(in the rows, 128 means zero)
Known rows, with every step that occurs
v-e-c-t-h: [ 96 143 125  88 131 101 149 108  76 120  98 117  75 132 114 164  87 127
 123 112]
t-h: [ 91 120 119 133 140 112 170 105 106 132 100 128  93 142  97 125 100 113
 114 118]
e-l-f-v: [125 104 185  96 102 141 131  51 180 141  95 120 104 114 157 106 119 109
 122 145]
t-h-e-v-f-l: [110  85 136 108  98 171 131 104 111 123  64  40  82 145 126 174 133 149
 120  80]
l-e-c: [136 162 176 107 115 108  92 148 126 190 110 169  81 111 144 127  77  92
 146 122]
t-h-e-l: [106 141 149  96  72 112 138 136 104 132 107 104  55 140 132 180  56 159
  71 135]
l-f-v: [111  97 158 113 139 160 131  52 171 143  99 117 128 116 141  87 146  93
 143 129]
t-h-e-l-f: [ 90 147 147  53  97 124 117 108 125 180 102  95  61 112 170 113  66 148
  92 126]
t-h-e-c: [102 153 131 124 101 110 112 140 100 135 108 122  46 141 136 168  45 111
 109 135]
h-e-v: [139 140 130 117 112 159 110 138 131 119 107  66  62 124 136 164  69 125
  97 164]
c-e: [115 125 134 102 155 152 124 174  74 113 135 118 130 101 106 131 148 142
 110 107]
t-h-e-l-f-s: [114 127 158  66 110 126 152  73 136 223  92  88  85 131 142 142  92 148
 136 140]
f-v-e-c-t: [134 137 151  85 117 127 111 103 107 101 113 114 110 120 140 179 122 131
 143 124]
l-e-h-t: [143 149 142  63 145 110  94 155 102 153 119 111  80  83 105 160  96 114
 112 125]
f-l-e-c-t: [143 136 177  45 118 103 107 117 111 140  88 143 107 112 149 150 109 156
 152  84]
h-t: [142 128 114  77 114 107 123 152  97  95 126  98 119 108 111 158 124 150
 102 127]
h-e-c-t: [136 151 135  62 117 104 100 141  95  91 123 111  91 124 157 177  84 163
 118 117]
e-l: [149 139 171 103  72 100 128 127 141 125 121 132  91 125 154 159  84 152
  94 152]
f-v-e: [101 116 132 152 118 191 124  97 119 149 117  96 142 130 100 161 172  98
 149 127]
l-f-v-e-c: [112 145 158 124 101 153  88  93 138 170 110 117  89 114 154 144 107  78
 154 145]

Rows
[132 151 114  84 129 130  89 151  89 129 134  74  86  93 107 195 109 119
 110 144]	v-e-h-t
[108 151 151  51  91 132  96 120 136 178 116  94  78 104 186 114  80 156
 100 131]	h-e-l-f
[114 122 111 115 123 166 125 147  95 116 103  34  55 136 127 170 105 118
  93 113]	t-h-e-v-f
[134 126 117 112 118 174 103 158 106 113 117  34  73 129 143 171 120 126
 101 119]	h-e-v-f
[ 75 131 101 119 127 142 141 139  82 137 109  93  83 146 102 154  92 136
 100 107]	t-h-e
[129  88 140 105  92 179 109 115 123 121  78  39  99 139 143 176 147 156
 128  86]	h-e-v-f-l
[132 131 128  97 130 143  99 123 104 116 123  75  90  96  98 196 121 104
 115 147]	f-v-e-h-t
[105 142 149  71 143  86 152 112  86 140  85 145  71 125 113 136  75 122
 124  98]	l-e-c-t-h
[ 85 129 141  75 138 119 148  66  99 133  81 110  74 124 124 138  95 108
 132 113]	l-f-v-e-c-t-h
[140 138 129  66 153 118  99 171  75  93 136  89  83  77 101 176 104 132
  89 134]	c-e-h-t
[116 135 123 121 120 150 137 124 117 122  90  67  40 133 115 161  51 115
  87 157]	t-h-e-v
[124 145 164  59  98 115 109 102 155 174 113 117  89 100 187  96  88 142
 110 139]	e-l-f
[143 129 147 101 134 164 110 152 116 160 103  71  82 112 134 138 132 103
 124 104]	l-e-v-f
[129 155 163 111 166 132  93 132 133 200 120 143  80  97 120 130  91  83
 141 127]	l-e-h
[ 96 147 146  22 106 115 120 105 114 160 100  89  65 108 174 122  70 168
  91 115]	c-t-h-e-l-f
[148 130 150 107 141 157 123 151 110 104 110  87  77  96 119 143  95 119
  97 157]	c-e-v
[119 103 188  84 116 154 129  74 152 134  99 115 105 100 146 108 128 116
 114 134]	c-e-l-f-v
[126 158 138 120  94 120  85 154 115 132 126 122  70 132 156 169  63 121
 117 141]	h-e-c
